Every row comes from one small tree of marks. Brackets hold a mark, then the marks that hang from it, in alphabetical order. Every link used is in the known rows. Which tree was each row made from?
Known rows:
{Q {E F}}: 4	5	1	-9	-11	1	3	-5	-5	2	5	5	9	2	5	5	1	0	0	9	5	6	8	-3	-4	-8	-3	10	-6	-14	-12	-1	-1	1	-9	5	8	1	19	-1	0	3	-12	2	2	1	1	-5	-9	-3	-6	0	3	-4	2	-15	6	-3	-8	-3	6	7	-2	0	-1	7	-5	1	8	4	-3
{Z {L F}}: 4	3	-2	-9	-12	-2	-3	-6	0	1	-2	6	9	-4	-2	5	-4	-5	-3	4	1	4	6	-4	-2	3	-2	3	-7	-10	-12	-1	2	-1	-10	3	2	1	14	0	5	-2	-10	5	7	-3	2	-5	-7	2	-10	-20	3	-8	16	-14	9	-2	-1	0	5	-6	7	7	-1	7	-7	2	4	-5	-6
{L F}: 3	3	0	-8	-12	-1	-1	-4	-1	0	3	5	10	-2	-4	4	0	-2	-4	5	4	3	8	-6	-1	3	-3	3	-5	-11	-12	0	1	1	-6	4	6	-1	13	-1	0	-1	-6	4	6	-3	1	-4	-6	3	-8	-14	4	-9	7	-14	14	0	-2	-1	5	-4	-1	9	-2	6	-6	2	7	-2	-1
{R {A D M} F {Z {L E}}}: 7	3	-2	-12	-16	-5	-6	-6	-7	8	9	7	5	12	-10	5	-11	-3	-10	-1	-40	10	11	-9	-5	12	-15	5	-8	-8	-16	1	-6	0	-5	5	3	11	16	-7	9	1	-24	4	-4	-10	7	-14	-11	4	-16	14	19	-7	10	-13	12	1	-3	1	3	-8	8	-2	2	7	-5	-6	11	-6	-2
{R {A D} {F {E Q} L} U Z}: 6	3	0	-17	-15	-4	1	-10	-5	16	16	6	22	5	-4	4	-4	-2	-14	11	-57	11	10	-10	-4	3	-14	13	-10	-13	-17	16	-2	0	2	0	8	8	26	-7	5	0	-19	3	-22	-17	4	-16	-15	-1	-11	7	39	-6	-4	-14	12	9	2	-1	0	1	11	6	0	11	-3	-7	13	-4	2
{E {L F} Q}: -2	5	0	-10	-10	-2	3	-5	-4	1	0	5	12	-5	10	2	1	-3	2	4	6	15	1	-3	-4	-3	-1	5	4	-15	-14	1	1	-1	-11	3	6	1	24	1	3	-2	6	0	3	-16	4	-9	-7	7	-8	-25	5	-6	3	-15	16	-2	0	0	4	-1	7	11	0	9	-3	1	6	-5	-4
{R {A D} {F L}}: 9	3	3	-10	-14	-2	-4	-9	-3	9	13	5	16	9	-5	6	-8	-1	-13	3	-28	6	12	-9	-1	4	-18	7	-10	-11	-12	7	-2	0	-1	5	6	8	19	-8	9	1	-12	0	-3	-2	7	-7	-8	1	-11	-5	18	-6	9	-12	8	5	3	-4	1	-6	7	2	1	4	-5	-3	12	-2	2
{L {F E} Z}: 5	6	-3	-11	-12	1	3	-4	-2	1	1	7	15	1	-13	6	2	1	-8	9	8	6	9	-3	-2	5	-4	1	-8	-11	-11	5	1	3	-2	3	7	-4	16	-2	-3	4	-27	8	4	-5	3	-7	-6	-2	-6	12	7	-10	4	-16	15	-2	2	5	7	1	-1	11	-2	11	-7	-2	4	-2	-2
{L E F}: 2	5	-2	-9	-12	-1	1	-6	-2	-2	0	6	8	5	-5	5	1	-1	-2	4	6	7	5	-3	-4	-2	1	-2	-9	-11	-12	0	-2	1	-6	2	7	-4	13	-2	-1	0	-1	3	5	-6	0	-2	-7	4	-7	4	4	-7	6	-16	13	-5	-3	3	6	-5	-1	4	-3	10	-7	0	4	-5	-2
{Q {E {L F Z}}}: 2	9	-3	-12	-12	0	6	-4	-5	0	1	5	13	6	-2	5	-2	0	-1	8	9	12	8	-2	-5	-1	2	2	-5	-13	-14	1	-2	1	-7	3	9	-4	20	-4	3	1	-23	3	2	-1	4	-10	-9	-1	-6	4	2	-6	2	-17	11	-4	-7	4	7	6	4	8	1	10	-6	-2	4	1	-6
{E L Q}: -1	4	1	-10	-9	-1	5	-4	-4	4	4	4	11	-9	12	4	2	-6	2	5	7	12	-3	-4	-7	-12	-3	9	4	-16	-14	2	-1	-1	-13	4	7	4	20	0	5	-3	3	0	2	-12	4	-8	-6	4	-5	-29	6	-4	-1	-14	13	-2	-1	-2	4	-2	7	9	0	6	-1	1	7	-3	-4
{Z L}: 5	2	-2	-9	-12	-1	-2	-6	0	5	2	5	8	-8	1	6	-4	-8	-4	5	2	1	1	-5	-5	-7	-3	7	-8	-11	-12	0	0	-1	-11	3	3	4	10	-1	8	-3	-13	5	7	0	2	-4	-6	1	-8	-24	4	-5	13	-13	6	-3	-1	-2	5	-8	7	4	0	5	-5	3	5	-3	-6
{M {A D}}: 2	3	3	-4	-12	0	-1	-5	-6	6	12	4	2	4	-8	5	-3	-3	-12	2	3	0	5	-6	-3	10	-9	8	-6	-9	-12	0	-3	1	-6	4	6	7	11	-5	5	5	-1	3	9	1	3	-1	-1	0	-4	-1	4	-7	0	-10	8	4	5	-3	3	-11	0	-3	-3	2	-6	-6	8	1	4
{M A}: 2	4	2	-6	-11	-1	1	-4	-3	3	10	3	1	-8	-9	7	0	-6	-8	3	5	0	3	-6	-4	12	-5	8	-6	-10	-12	0	-3	1	-7	3	7	2	8	-1	2	2	0	3	8	2	1	-1	-4	0	-5	-11	3	-8	-1	-11	12	4	0	-2	4	-7	-2	2	0	3	-5	-5	6	3	3
{Z {L {F E}}}: 6	4	-2	-10	-13	-2	-2	-7	0	3	-1	6	12	-2	-5	6	-2	-4	-3	6	2	5	7	-3	-3	-2	0	6	-8	-11	-11	3	2	0	-8	3	2	1	17	1	5	-1	-11	6	6	-7	2	-3	-7	1	-8	-2	6	-6	16	-14	4	-2	2	1	6	-4	6	3	-2	8	-8	1	3	-6	-4
{A D M}: 3	-2	3	-4	-12	0	-4	0	-6	6	10	5	8	7	-6	2	-5	-4	-7	-1	0	2	4	-6	-5	-4	-14	8	-1	-9	-13	-4	-2	2	-8	7	5	14	6	-3	6	2	-7	3	7	-1	3	-3	1	2	-7	-1	4	-4	11	-10	5	3	2	-4	4	-13	0	-3	-3	1	-3	0	10	-2	0
{Z {L {E F Q}}}: 0	5	-2	-11	-10	-1	2	-8	-3	2	-3	7	7	-4	12	6	0	-4	1	5	4	13	0	-1	-6	-8	-3	4	-6	-15	-13	0	-1	-1	-14	3	3	2	23	2	3	0	-2	2	5	-12	1	-7	-9	3	-9	-13	5	-5	10	-16	9	-8	0	1	6	0	9	1	-2	12	-5	2	3	-6	-7
{R {F {E Q}} U Z}: 4	4	-2	-16	-13	-2	3	-5	-6	11	11	6	16	-7	0	0	4	-4	-10	14	-38	6	9	-8	-4	-8	-5	15	-3	-12	-16	8	1	1	-1	-1	9	3	20	-1	-1	-1	-20	8	-17	-13	0	-15	-15	-4	-9	-5	31	-8	-9	-15	16	4	-5	-2	3	5	3	10	-1	13	-3	0	12	-3	-1
{R {A M} {F L} U}: 6	-2	-1	-14	-15	-5	-4	-5	-3	5	14	5	16	-6	-7	7	-6	-6	-6	4	-46	8	10	-11	-2	13	-14	8	-9	-12	-17	5	2	1	-1	0	5	9	9	0	8	-3	-3	1	-16	0	-1	-9	-12	2	-15	-16	26	-6	9	-13	9	11	-6	-2	0	-3	6	5	4	4	-1	-6	12	-1	2
{F {E L}}: 6	4	1	-9	-12	-1	4	-6	-2	5	6	5	15	-2	-1	6	1	-5	-1	7	8	7	3	-2	-7	-18	2	11	-3	-15	-12	4	-1	2	-7	4	7	3	17	-1	5	-2	-7	3	1	-4	4	-3	-6	-1	-4	-2	8	-3	2	-14	1	-1	2	-2	4	-4	5	2	-1	5	-4	1	6	-3	-2
{Z {L E}}: 4	4	-3	-10	-12	-1	1	-7	0	3	0	6	6	-1	0	7	-3	-6	-2	5	5	3	0	-2	-8	-10	0	3	-11	-12	-13	1	-4	-1	-11	2	4	1	10	-1	7	-3	-8	4	7	-3	1	-2	-7	2	-7	-9	4	-3	12	-15	5	-6	-2	1	6	-8	7	-1	-2	8	-6	2	2	-6	-6
{E {F L}}: 5	2	3	-10	-12	1	1	-7	-2	4	4	6	17	-5	3	7	-3	-3	-5	5	1	9	8	-4	-1	-10	-8	8	-7	-15	-12	0	0	1	-6	4	6	2	20	2	4	-2	-9	1	4	2	4	-6	-8	0	-10	-19	1	-7	10	-14	5	0	3	-3	3	-2	6	6	0	8	-4	3	10	-2	-2
{R A F U Z}: 6	2	-2	-17	-15	-5	-2	-6	-5	8	14	5	12	-8	-6	4	-3	-5	-9	10	-52	3	12	-14	-2	15	-9	9	-10	-10	-18	5	1	0	0	-1	9	1	14	-5	2	-3	-21	7	-19	-2	-1	-17	-19	-1	-14	-17	33	-10	-8	-15	24	7	-12	-2	2	1	2	12	3	6	-3	-5	15	0	0

Write each row's tree:
7	3	-4	-18	-15	-6	-4	-8	-4	9	11	6	11	-10	-4	4	-7	-8	-9	9	-54	4	11	-13	-2	15	-7	8	-12	-9	-18	5	1	-2	-3	-1	6	2	16	-4	7	-5	-24	7	-17	-4	1	-18	-20	0	-16	-22	32	-10	0	-16	18	5	-10	-1	2	-1	9	10	3	7	-4	-4	13	-2	-4 -> {R A F U {Z L}}
-1	7	-3	-12	-10	1	7	-4	-6	0	-1	8	10	-1	6	6	4	0	-3	7	11	15	2	-1	-6	-3	-9	0	-5	-15	-13	2	-3	2	-8	2	8	-3	23	-1	-4	4	-17	3	4	-12	1	-11	-9	1	-8	1	5	-8	-3	-18	20	-7	-1	5	7	5	2	8	-2	15	-3	-2	5	-3	-5 -> {L {E F Q} Z}
3	8	-2	-12	-12	1	7	-5	-6	2	2	6	13	3	6	5	-1	0	0	8	10	15	9	-2	-5	-8	0	6	-4	-16	-13	-1	-2	1	-8	4	9	-2	26	-1	3	1	-25	2	1	2	4	-11	-12	-4	-7	0	0	-5	0	-17	8	-5	-7	1	6	10	4	5	1	10	-5	-2	8	3	-6 -> {Q {E F {L Z}}}
-2	8	-5	-12	-10	0	6	-3	-4	-2	-3	8	9	2	-3	6	4	0	-4	7	10	12	2	-2	-6	6	-6	-5	-6	-13	-13	5	-3	1	-7	1	8	-6	18	-2	-5	4	-15	4	4	-15	2	-10	-7	5	-7	5	6	-9	0	-18	24	-7	-1	9	8	2	1	12	-2	15	-5	-3	1	-4	-4 -> {L {E Q} F Z}
3	5	-1	-12	-12	1	3	-5	-6	2	1	7	15	-5	6	4	-2	-3	-2	5	10	15	9	-4	-2	-5	-2	4	-2	-15	-13	-4	1	2	-7	4	7	-2	26	0	4	-1	-22	4	5	1	6	-13	-11	-2	-11	-19	0	-10	1	-16	12	-4	0	0	5	1	7	12	1	9	-4	0	10	-2	-6 -> {E F {L Z}}
1	5	-1	-10	-10	0	6	-7	0	5	3	6	14	-1	1	8	0	-4	-4	5	3	9	-4	-1	-10	-15	-7	5	-8	-16	-13	8	-6	1	-8	2	8	2	14	-1	4	-2	0	-1	2	-11	3	-4	-4	5	-4	-8	7	-2	6	-15	7	-3	3	2	5	-3	8	4	-1	11	-2	0	3	-5	-2 -> {F {L {E Q}}}
9	4	0	-13	-13	-5	1	-9	-3	4	10	4	14	0	-2	8	-2	-2	-2	6	-20	10	11	-8	-3	1	-6	10	-5	-13	-12	7	-1	1	-3	5	7	3	22	-3	4	1	-7	2	-7	-6	5	-7	-13	1	-9	1	20	-5	2	-14	8	2	-3	-2	2	0	4	3	2	4	-4	-4	10	-2	1 -> {R A {F {E L}}}
2	5	1	-10	-10	-1	7	-6	-3	5	5	5	15	-6	7	5	4	-4	1	8	8	12	-1	-1	-8	-17	0	12	2	-17	-13	6	-1	1	-10	4	7	5	21	0	3	0	0	1	0	-15	3	-5	-5	2	-2	-6	10	-2	-1	-14	7	-2	3	-1	5	0	6	5	-1	8	-2	0	5	-4	-2 -> {F {E L Q}}
1	7	-3	-13	-10	2	8	-5	-1	4	1	7	16	-1	-3	9	0	-3	-8	7	6	11	-3	-1	-10	-8	-9	1	-9	-16	-14	9	-6	2	-7	0	8	-1	15	-3	2	0	-19	1	2	-9	4	-8	-5	3	-5	-3	6	-4	3	-16	13	-5	4	6	6	-1	9	9	0	14	-3	-2	2	-4	-4 -> {F {L {E Q} Z}}
-1	4	2	-10	-9	-1	4	-6	-6	3	1	5	13	-9	19	2	1	-3	3	5	6	19	3	-3	-3	-11	-3	9	5	-18	-14	-2	2	0	-13	5	6	3	30	3	3	-1	4	-1	3	-12	4	-11	-10	3	-9	-30	4	-6	0	-15	13	-3	0	-3	3	3	8	9	0	9	-2	2	9	-3	-5 -> {E F L Q}
4	2	2	-10	-13	-4	-2	-6	-5	6	10	6	12	13	-4	6	-6	0	-8	-1	-30	14	7	-6	-6	6	-22	5	-5	-13	-14	6	-5	1	-6	5	5	13	18	-4	7	4	0	-3	-5	-14	6	-7	-6	7	-11	11	18	-3	11	-12	10	3	3	0	2	-5	7	-2	0	8	-2	-6	8	-5	2 -> {R {A D M} {F {L {E Q}}}}
4	5	1	-10	-11	1	3	-6	-3	4	5	5	15	2	3	7	-2	0	-2	8	1	9	8	-2	-4	-12	-5	10	-9	-16	-13	2	-3	1	-7	5	8	1	21	0	3	1	-13	-1	1	3	3	-5	-9	-3	-6	-1	2	-3	7	-15	1	-2	-4	-2	5	7	4	0	0	9	-5	1	7	2	-2 -> {Q {E {F L}}}
5	7	-1	-13	-13	-2	2	-8	-4	7	8	7	15	13	-3	7	-6	2	-14	4	-23	14	7	-6	-5	7	-20	1	-10	-13	-13	12	-6	0	-2	3	7	5	23	-9	5	4	-20	-1	-4	-13	7	-12	-10	3	-10	11	20	-5	4	-15	15	-1	4	4	3	-1	9	4	1	11	-4	-7	7	-4	0 -> {R {A D} {F {L {E Q} Z}}}
6	4	-4	-18	-14	-6	1	-9	-4	11	11	6	15	-10	0	5	-2	-6	-7	13	-53	9	8	-10	-4	10	-8	12	-8	-12	-18	11	1	-1	-3	-1	6	4	23	-2	4	-2	-20	6	-20	-17	-1	-17	-19	0	-13	-6	38	-7	-2	-16	17	5	-6	0	2	5	10	8	2	10	-4	-6	10	-3	-2 -> {R A {F {E Q}} U {Z L}}
4	6	-1	-12	-11	2	8	-5	0	8	4	7	22	-5	-6	10	2	-2	-8	10	5	9	0	-1	-8	-9	-11	9	-7	-16	-12	13	-4	3	-5	2	8	2	18	-1	1	2	-24	3	0	-12	4	-7	-4	0	-3	3	11	-3	4	-15	8	-1	8	4	5	2	8	9	0	12	-4	-2	3	-3	-2 -> {F {E Q} {L Z}}
0	7	-4	-11	-9	1	7	-3	-4	2	1	7	9	-1	0	7	4	-2	-4	8	11	9	-3	-2	-9	-4	-8	0	-6	-14	-13	6	-5	1	-8	1	9	-3	13	-4	-3	3	-18	4	3	-11	1	-9	-6	2	-4	1	8	-5	-3	-17	20	-7	-1	6	7	1	2	9	-1	13	-2	-2	3	-3	-5 -> {L {E Q} Z}
4	3	-2	-10	-12	-1	0	-8	-2	2	-2	7	7	-2	6	6	-3	-5	0	4	4	9	4	-2	-5	-8	-1	3	-10	-13	-12	-3	-1	0	-11	3	3	0	19	1	5	-2	-7	3	7	-3	2	-5	-10	1	-10	-8	2	-6	11	-16	4	-7	-1	0	6	-3	8	-1	-2	10	-6	2	4	-6	-6 -> {Z {L {E F}}}
2	8	-5	-12	-12	0	3	-4	-3	-2	-2	8	10	6	-10	6	1	0	-6	6	10	8	6	-3	-4	6	-2	-6	-11	-11	-12	2	-2	2	-4	1	8	-7	13	-4	-3	3	-21	6	6	-4	2	-7	-8	2	-8	9	3	-10	3	-17	18	-6	-2	8	8	-2	0	10	-2	13	-6	-2	2	-4	-4 -> {L E F Z}
6	6	-2	-11	-12	0	7	-5	-2	5	4	6	17	-2	-5	7	0	-4	-4	8	11	9	4	-2	-7	-13	0	7	-4	-14	-12	4	-2	3	-5	3	8	0	17	-2	4	0	-24	6	1	-2	5	-7	-7	-2	-4	3	7	-5	0	-16	6	-3	3	2	5	-2	6	7	0	8	-4	-1	5	-3	-4 -> {F {E {L Z}}}
7	3	-2	-18	-15	-5	-1	-8	-3	11	14	6	19	-6	-8	7	-6	-6	-11	9	-56	6	12	-13	-3	11	-10	9	-13	-12	-18	9	0	0	2	-2	9	1	16	-5	6	-6	-23	4	-20	-2	2	-17	-19	0	-15	-19	31	-9	-2	-15	16	9	-7	-1	1	0	9	13	4	8	-3	-5	14	-1	-1 -> {R A {F L} U Z}
4	7	-1	-12	-12	2	5	-5	-3	4	3	7	17	3	-1	8	-2	1	-5	9	4	10	9	-1	-4	-7	-8	7	-10	-15	-13	3	-3	2	-6	4	9	-1	22	-1	2	2	-28	2	1	3	4	-9	-9	-4	-7	3	2	-5	6	-16	5	-3	-3	1	6	9	4	4	0	11	-5	-1	7	3	-4 -> {Q {E {F {L Z}}}}
5	6	-3	-12	-12	2	6	-6	0	4	2	7	16	2	-10	10	-3	-4	-9	6	7	7	1	-2	-9	-9	-6	0	-13	-14	-12	6	-7	2	-4	0	8	-2	10	-4	4	-1	-25	3	3	1	5	-6	-6	0	-6	1	3	-5	6	-16	7	-4	3	5	6	-4	8	7	0	12	-4	-1	4	-4	-4 -> {F {L E Z}}
8	-1	0	-13	-16	-5	-3	-5	-9	11	19	6	14	7	-12	3	-5	-3	-11	6	-55	6	15	-12	-3	11	-14	12	-7	-9	-17	5	0	2	2	2	7	12	14	-6	4	2	-21	7	-19	-8	0	-13	-14	-1	-13	19	35	-7	-2	-13	11	10	-4	-2	1	-3	2	0	0	5	-3	-8	15	-2	3 -> {R {A D M} {F E} U Z}
3	4	-2	-10	-11	-2	1	-7	0	3	-1	6	12	-5	1	5	0	-3	-1	7	2	8	4	-1	-3	-2	-2	7	-4	-12	-12	5	2	0	-11	4	2	2	21	2	3	1	-6	4	4	-16	2	-5	-6	3	-7	-6	8	-5	14	-14	7	-2	3	1	6	-1	7	5	-2	10	-7	1	1	-6	-4 -> {Z {L {F {E Q}}}}
5	4	-1	-16	-14	-6	2	-10	-9	13	16	5	18	4	3	2	-2	-3	-9	10	-51	14	10	-10	-5	3	-8	12	-4	-13	-18	10	0	0	0	0	9	8	29	-6	5	0	-15	5	-21	-18	4	-18	-18	0	-12	4	38	-6	-10	-15	15	7	-2	-1	0	1	10	6	0	9	-3	-8	14	-4	0 -> {R {A D} {F {E L Q}} U Z}
3	6	-3	-11	-12	2	4	-4	-5	0	0	8	10	2	-2	7	1	-1	-5	7	11	10	7	-3	-4	-3	-5	-1	-11	-13	-12	-1	-3	2	-5	2	8	-5	18	-2	-2	2	-23	6	5	-1	2	-9	-10	-2	-9	5	3	-8	0	-18	15	-7	-2	4	7	2	0	6	-1	13	-5	-1	6	-2	-5 -> {L {E F} Z}
-2	8	-2	-13	-10	0	5	-3	-5	1	-1	6	14	-5	5	3	1	-1	-2	5	9	17	2	-3	-4	3	-3	1	2	-15	-14	2	1	1	-10	2	7	-1	25	-1	1	0	-13	3	3	-15	5	-13	-8	4	-9	-19	5	-9	1	-16	22	-3	0	4	5	2	8	17	1	12	-4	-2	5	-4	-6 -> {E {L F Z} Q}
7	1	1	-11	-15	-2	-4	-3	-5	6	12	6	15	10	-14	7	-10	-1	-14	-1	-28	9	12	-9	-2	14	-25	4	-7	-10	-14	5	-3	2	-1	5	5	11	14	-6	8	3	-25	1	-3	-2	8	-11	-6	2	-14	6	14	-7	13	-11	11	6	3	0	2	-6	7	4	3	5	-3	-7	12	-1	1 -> {R {A D M} {F {L Z}}}
3	3	-6	-15	-14	-3	1	-8	-3	9	4	7	9	-6	-4	5	-4	-9	-6	10	-25	3	2	-6	-9	-6	4	5	-13	-11	-18	2	-2	-1	-6	-3	7	-1	10	-2	6	-7	-20	9	-9	-2	-2	-12	-15	-1	-10	-13	19	-7	-1	-17	10	-2	-6	2	5	-5	10	6	-1	11	-5	-1	6	-6	-7 -> {R U {Z {L E}}}
7	2	-1	-14	-15	-5	-2	-12	-3	9	13	6	16	11	-2	6	-7	-2	-11	7	-44	9	10	-9	-4	3	-11	4	-16	-12	-15	9	-1	-1	1	-1	7	6	17	-8	9	-2	-4	1	-14	-2	1	-8	-14	0	-12	3	29	-5	3	-14	6	6	-1	-1	1	-6	9	-1	-1	8	-4	-7	10	-5	2 -> {R {A D} {F {L E}} U}
8	4	1	-11	-14	-3	-4	-6	-7	10	14	6	10	8	-7	3	-7	-2	-14	5	-36	4	13	-12	-1	9	-17	9	-7	-8	-15	4	-5	0	-1	5	8	6	18	-9	3	2	-26	5	-6	-6	8	-15	-12	1	-13	1	23	-9	-3	-13	20	2	-3	-4	2	-5	2	6	1	5	-5	-4	16	-1	1 -> {R {A D} F Z}
